Each row comes from the steps of one path. Every step used is in the known rows, and no mark comes twice. Write the path behind each row, first mark first.
Known rows:
b-h-p-f: [  4.0 -29.9 -28.7 -65.3  42.2   5.4  22.6  47.3 -33.5  31.2 -15.9  11.0
  -3.0  -8.9  32.9  -9.9 -26.5 -36.1 -18.6  13.5  -7.4 -15.8 -13.8  -8.7]
y-h-b-m-d: [ 37.9   3.5  -0.5 -42.2  15.0 -24.2  19.2 -13.0 -27.5   0.3  22.9 -10.0
  36.3  12.7  -4.1  11.0 -19.7  11.4  -5.8   2.6 -43.2 -10.1  18.8  15.8]
p-f-y-h-b-m-d: [ 37.0  17.5  -8.2 -19.6  -0.4  23.1  17.9  50.5  12.5 -19.4 -26.0  41.9
  42.6 -10.1   4.5  21.9  -2.4 -24.8 -14.0  48.3 -10.8 -25.0 -12.8  17.1]
p-f-y-h-d-m: [ 48.4  14.8 -17.8  -8.0 -32.0  70.8 -40.5  60.1  23.4 -16.6 -49.8  38.7
  36.2  -5.0  -1.5  11.0  -5.6 -15.7   6.1   0.5  29.1 -27.9   2.5   5.0]
f-p: [  9.1  -4.7  -2.2  10.3 -28.2  21.0 -41.1  -2.7  22.6 -14.0 -15.2  -5.5
   5.5 -29.5 -18.4   6.7  29.8  32.4   3.9   5.5  35.9   7.5 -17.3 -20.8]
b-h-d: [ 12.8 -11.4 -23.3 -29.5   9.2   4.9   2.6  19.9 -37.4   7.1   7.1  -5.4
  -8.5 -29.4  11.9 -14.8  -6.5 -32.1 -19.9 -17.1  18.3 -17.1  37.6 -31.2]
m-d: [ -8.9  18.6  17.6   6.1  -7.3 -21.4  28.0 -16.0   7.0 -36.0   8.8   5.5
   1.5   2.4  16.5  -5.7   5.4  12.1  14.5  31.8  12.8   3.5  18.1  -7.0]
n-d: [ -1.3  10.1  16.9  16.6 -24.2 -11.0  20.3 -35.1  11.2  -3.7   2.9 -31.6
   3.7  -3.9 -12.8  -9.6  -0.8  20.5   4.6  24.0  25.7  -4.1  13.3  10.7]
d-m: [ 34.6   4.5   8.7  13.4 -39.3  38.1 -38.6  -3.0   2.4 -21.2 -28.1   9.4
  -2.7  30.4  18.2 -23.1 -19.5  29.6  14.3 -17.7  64.1   6.2   5.5   0.6]
h-b-m: [ 18.4 -10.7   2.0 -19.2  -2.0 -28.3  30.3   2.3 -51.4   2.1  18.1   1.1
   7.6 -10.0   6.2  -2.1  -9.9   7.8 -34.5   7.9 -16.6   6.1  12.5  -6.5]
b-m: [ 15.0  16.4  -5.4  38.8  -7.2 -21.9   5.4  11.7  -1.0 -27.1  23.4   0.6
   4.0   2.1 -11.9  -4.6 -21.3   1.8   7.0 -17.1   5.0   1.3  23.2  -6.5]
p-h-b-m: [  9.3 -18.8   8.3 -63.2   3.4 -33.3  26.9  14.9 -24.9  -7.2  15.0   2.5
  -3.4  18.1  -9.1   6.1   1.9 -26.4 -54.5 -19.8 -15.8  28.6   5.3  10.9]
h-y: [-13.5  -5.7   2.1  29.0 -18.8 -21.7 -34.5  -0.3   7.5   4.7   8.5  12.6
 -22.3  -4.1  30.3 -15.4 -10.1 -22.9  -0.8  16.6 -21.1  46.8   2.2 -63.0]
b-h-y-f-v: [-19.2 -20.9 -28.0  12.2  17.7 -27.7 -19.0   0.6  -4.0  43.6   3.8   9.6
 -27.6  -3.8  17.6  -1.2 -19.6 -48.3 -22.9  24.1  -1.7  12.9  -5.4 -36.8]
n-d-h: [ -1.6   8.7  21.2  20.6 -10.0  11.4  12.5 -48.3   8.8  -3.6 -11.8 -41.4
  -7.4  -3.7  -6.6 -22.6  11.6  29.3  14.6  13.0  20.8 -11.1 -10.5  28.3]
p-f-y-h-b: [ 35.8   7.2 -33.4 -42.0 -18.7  40.0 -17.6  42.1   3.8  -0.8 -54.9  29.2
  41.7 -17.0  15.7  14.3   1.1 -20.2 -16.3  42.7  -2.9 -16.9 -15.0  -6.1]
m-d-h-p: [-31.4   3.2  36.7  -8.5  38.5  -9.0  27.4 -16.2 -14.1  -6.7   7.4 -10.0
  -2.2  -0.1  17.1  -3.2   8.4  26.4  26.1   3.0 -10.1 -10.7 -15.5  11.8]
h-y-f: [-30.7 -13.6 -35.0  43.6 -26.1 -23.4 -24.0 -14.3  23.4  32.9  17.2  14.8
 -35.4  10.6   4.9  -1.0  -5.8 -30.8  -9.1   1.6 -22.1  45.9  13.1 -40.7]
p-h-d: [ -8.4  -9.9   3.2 -46.0 -18.6  -6.5  -5.0  22.6  -2.0 -15.2  12.8  -2.0
  -8.3   2.9 -25.5   4.3  16.4 -25.8 -25.5 -57.3   3.4  20.6  39.6  -9.9]
y-f: [-20.0  -1.4 -66.1  16.6 -33.9  -7.7  -1.6 -27.6  16.1  21.2  -1.3  -5.8
 -13.5  14.2 -15.6   8.5   0.8   1.0  -2.5 -16.1  14.5   9.2  30.3  -0.7]
d-h-y-f: [-25.1  -9.8 -28.6  38.7  -7.3   9.4 -29.5 -29.3  14.1  23.2  -6.7  -3.1
 -42.3  10.1  15.8 -18.1  11.0 -12.1   7.2 -11.1 -20.1  29.2 -15.6 -18.0]
b-m-d-h: [  5.2  23.3  25.6  46.3  18.7 -15.3  35.6  -2.3   5.9 -44.3  28.2   4.3
  -6.7   8.1  -5.2  -7.8  -3.3  10.8  20.1  -3.2  -1.7 -10.0   4.2  24.5]
p-f-y: [ 13.7  18.1 -27.1   2.5 -31.5  41.1 -16.4  50.8  24.9 -23.1 -54.3  39.6
  19.4 -22.9  19.0   4.5   7.6 -23.7  -5.7  43.7  29.2  -9.6 -13.6 -17.2]
b-m-d-h-p: [-11.1  14.0  38.0  31.7  43.3 -24.9  39.4   7.6  -8.8 -21.4  39.3  -0.3
   1.3   5.4  -9.7   3.8 -11.8  13.8  23.0 -16.2 -16.3 -16.1  -2.0  25.3]

Which path is each row?
[  4.5 -13.7   4.2 -27.1 -21.6  13.8 -35.9  10.3  35.2 -19.0 -13.0  -2.6
  -2.1  -9.5 -32.7  16.3  39.0   4.8 -17.4 -14.6  30.6  25.3 -22.9  -4.2] => f-p-h
[ -5.8  -0.3  27.7 -19.9  13.6  -2.8  40.8 -32.8 -26.8 -18.7  -3.4  -3.4
  -8.3  -1.8  30.2 -14.3  23.1  23.3  -4.1  35.5  -6.7  -2.3 -12.4  13.5] => m-d-h-b
[-11.3  24.2  -3.3 -19.2  21.0   1.4 -67.7  21.3 -11.4  31.2 -19.1 -17.5
  64.8 -31.9  -5.7  44.4 -17.0   4.6  24.6 -15.8   8.0 -29.2  -6.0 -27.4] => f-y-h-p
[-31.5   2.5  11.4  36.0   7.3 -10.1  17.6 -31.8  21.6  -5.4  12.6   9.1
 -33.6  13.9  17.3 -10.1  17.2  -6.3  12.4  21.2 -16.9  19.3  -7.8   3.1] => m-d-h-y-f
[-19.1  -9.3  17.3  53.1 -10.7  13.9  -4.9 -47.0  40.7  27.3   4.5 -27.0
 -30.7  -6.1 -28.0  -4.3  29.2  13.3   1.8  16.8   7.2  10.1 -29.9  23.0] => n-d-h-y-f-p
[-19.5 -22.6 -41.5  -4.1 -32.6  11.3 -13.2  -2.4  40.9  20.4  10.3   0.0
 -18.9  -0.5 -65.8  32.8  42.2  -6.9 -27.7 -51.2  22.0  12.5  17.3  16.4] => y-f-p-h-d
[-12.4  12.7  12.7  68.9  17.3 -24.1  33.4  -7.0  22.6 -15.7  43.4  14.4
 -26.7  19.9 -11.9   0.7  -3.2 -12.6  10.7  -3.6 -21.4   8.1   4.2  21.6] => b-m-d-h-y-f
[  3.8 -12.7  25.4 -61.5  12.0 -40.6  49.7  11.8 -20.1 -17.1  24.9  10.2
  -4.2  21.9  -8.9  10.3   7.3 -26.9 -50.5  -3.4 -18.2  25.4   8.5  22.5] => p-h-b-m-d
[ 13.4 -11.1  20.2 -37.0 -27.3  20.1 -20.0  26.4   3.4 -19.9   2.5   9.2
 -10.9  25.9 -22.5  -2.9   5.9 -16.3 -20.6 -71.0  33.5  18.6  31.2   8.0] => p-h-d-m
[  8.3  -8.8  -8.3 -51.0  23.2  -1.4 -25.1  24.2  -8.9  29.2 -15.1  -6.2
  49.7  10.7  -9.3  21.3 -33.2  21.1  28.1 -12.2 -44.8 -26.0 -13.9   1.8] => y-h-p-f-v
[-24.1  -2.9  35.4   0.9  20.8   0.0  18.1 -34.7 -10.0  25.7   2.3 -47.4
   0.3  -7.3 -11.9  -8.4   1.6  35.0  17.3  -3.5   1.5 -18.5 -19.2  30.0] => n-d-h-p
[-25.8 -10.4   5.5 -18.1  30.6   8.2 -16.8  -8.4 -32.8  22.4 -12.1 -26.4
  -1.1  -9.1  15.2  -9.5  -0.1  30.5  24.9 -33.3 -12.2  -7.5 -24.7  -4.8] => d-h-p
[-12.3   0.8  34.3  38.8  -5.9   2.9   0.7 -42.5  16.1   9.3   2.0 -28.2
 -23.9  -3.2   3.6 -24.7   8.6   7.2   8.9  23.0  -3.9  12.3 -21.6   5.7] => n-d-h-y
[-25.9  11.2  32.4  -4.8  36.5  15.6  23.3  18.3   0.9 -10.7 -17.1  16.1
   9.3 -13.3  18.4   9.0  14.1   8.7  19.7  26.3  -0.2 -23.6 -32.8  15.2] => m-d-h-p-f-y
[-40.0   4.7  31.0  48.3  14.9 -19.3   8.5 -32.6  19.4  -2.0   9.9   9.1
 -22.4   8.1   8.1   1.8  14.5   8.6  17.6  28.6 -13.3   8.5 -20.1   0.7] => m-d-h-y-f-v
[-11.9  -4.2   3.3  29.2  -2.3  10.9 -40.6 -18.6   0.5   2.3 -13.4  -4.9
 -31.6  -2.4  35.8 -30.3   7.1  -6.5  13.9  -0.7 -18.6  29.8 -24.6 -34.5] => d-h-y
[ -6.3  21.9  34.9  35.1  42.5  -0.3  35.7  42.3   6.7 -25.4  14.7  25.6
  14.2  -7.0  -7.6  16.7  -5.0  -5.5  15.1   6.3  -6.4 -27.4 -19.6  30.7] => b-m-d-h-p-f-y
[ 25.2   8.3  38.2  27.2 -34.0  24.8   0.9 -29.0  17.3  -9.9 -10.2 -18.0
   0.8  23.2 -10.0 -18.3 -13.4  34.2  10.4   9.4  62.7  -7.4   2.8  33.6] => n-d-m
[ 25.9   6.3 -24.2 -26.6 -17.3   8.8 -35.0  -2.7 -11.1   2.9  10.7 -22.6
  30.8  -4.0 -20.5   4.7  -9.2  10.4  20.8 -51.0 -22.2 -16.5  50.6 -18.7] => y-h-d
[ 34.3 -13.9  -6.3 -21.1   0.6  32.9 -11.8  24.3 -32.3   3.2  -4.2   5.1
 -11.8  -6.4  14.8 -21.4 -16.1 -20.5 -16.3 -28.1  48.2 -20.0  30.4 -11.7] => b-h-d-m
[ 13.9  -7.5   2.5  -9.7  11.9   5.2  13.6 -16.0 -45.6  -0.3  -5.4 -13.0
  -7.3  -6.2  16.6 -19.5   7.3  19.3 -14.8  -6.5 -14.2  -2.9 -17.4  10.0] => d-h-b-m
[ 12.4  -3.6  25.7 -16.1  11.5 -37.9  59.2  -2.1 -42.8 -13.2  30.8  10.1
   8.0  -5.6   6.7   2.7  -4.0   8.1 -31.7  28.4 -19.3   0.5  12.8   7.5] => h-b-m-d
[  3.5  -2.0 -15.0 -52.6  23.5 -12.2 -33.7  -3.4 -21.9  35.0   5.0 -32.8
  42.9   7.5  -5.9  16.9 -33.3  22.2  30.6 -39.8 -38.5 -12.3  10.0 -11.2] => y-h-p
[-13.5 -11.5 -55.9  24.9 -35.5  11.6 -21.5 -21.7  38.2  20.9  -4.6  -4.1
 -11.0  -7.2 -42.0  23.0  29.6  18.4  -7.0 -12.8  30.2   6.2   2.8   4.2] => y-f-p
[ 18.5  -9.3 -28.2 -62.4  15.8   8.4 -15.3  23.9  -7.5  25.8 -12.4  -6.3
  36.9  15.5   0.3   9.7 -29.7   5.5  22.3 -20.9 -48.2 -14.8  -0.6   2.9] => y-h-p-f
[ 42.7  12.7 -27.1 -22.1  -9.8  31.7  -5.8  54.3   7.4  -7.7 -36.8  35.2
  41.0 -13.7   3.7  16.9  -7.5 -25.9 -15.8  34.0  -8.9 -22.3 -11.1   6.0] => p-f-y-h-b-m
[-10.5  16.1  21.4   9.9   7.9   2.5  21.6 -29.9   4.3 -35.2  -3.7  -4.6
 -10.0   4.5  23.4 -16.9  19.0  21.9  24.1  19.9   8.9  -4.7  -6.8  11.0] => m-d-h
[ -1.5  16.6  37.2  60.9  22.0 -22.0  25.8   1.8  12.0 -35.0  37.7  14.8
 -18.3   9.5   2.3  -9.9  -6.0  -7.5  16.2   4.6 -20.8   8.1  -3.3   8.2] => b-m-d-h-y
[-36.0   0.7 -35.5  33.7 -23.3 -25.5 -15.6 -26.6  12.3  25.4  -7.1  -5.7
   4.5   6.0 -30.3  24.3  -3.5  25.3   3.2  -4.7  17.8  -7.9  11.4  -3.6] => y-f-v
[ -8.7 -22.2 -48.2   2.0  10.4 -16.1  -8.8   0.3  -1.9  41.6   8.5   9.8
 -39.8   2.3  27.1 -11.6 -17.6 -63.9 -26.4  17.4  -4.8  22.7   6.9 -36.8] => b-h-y-f
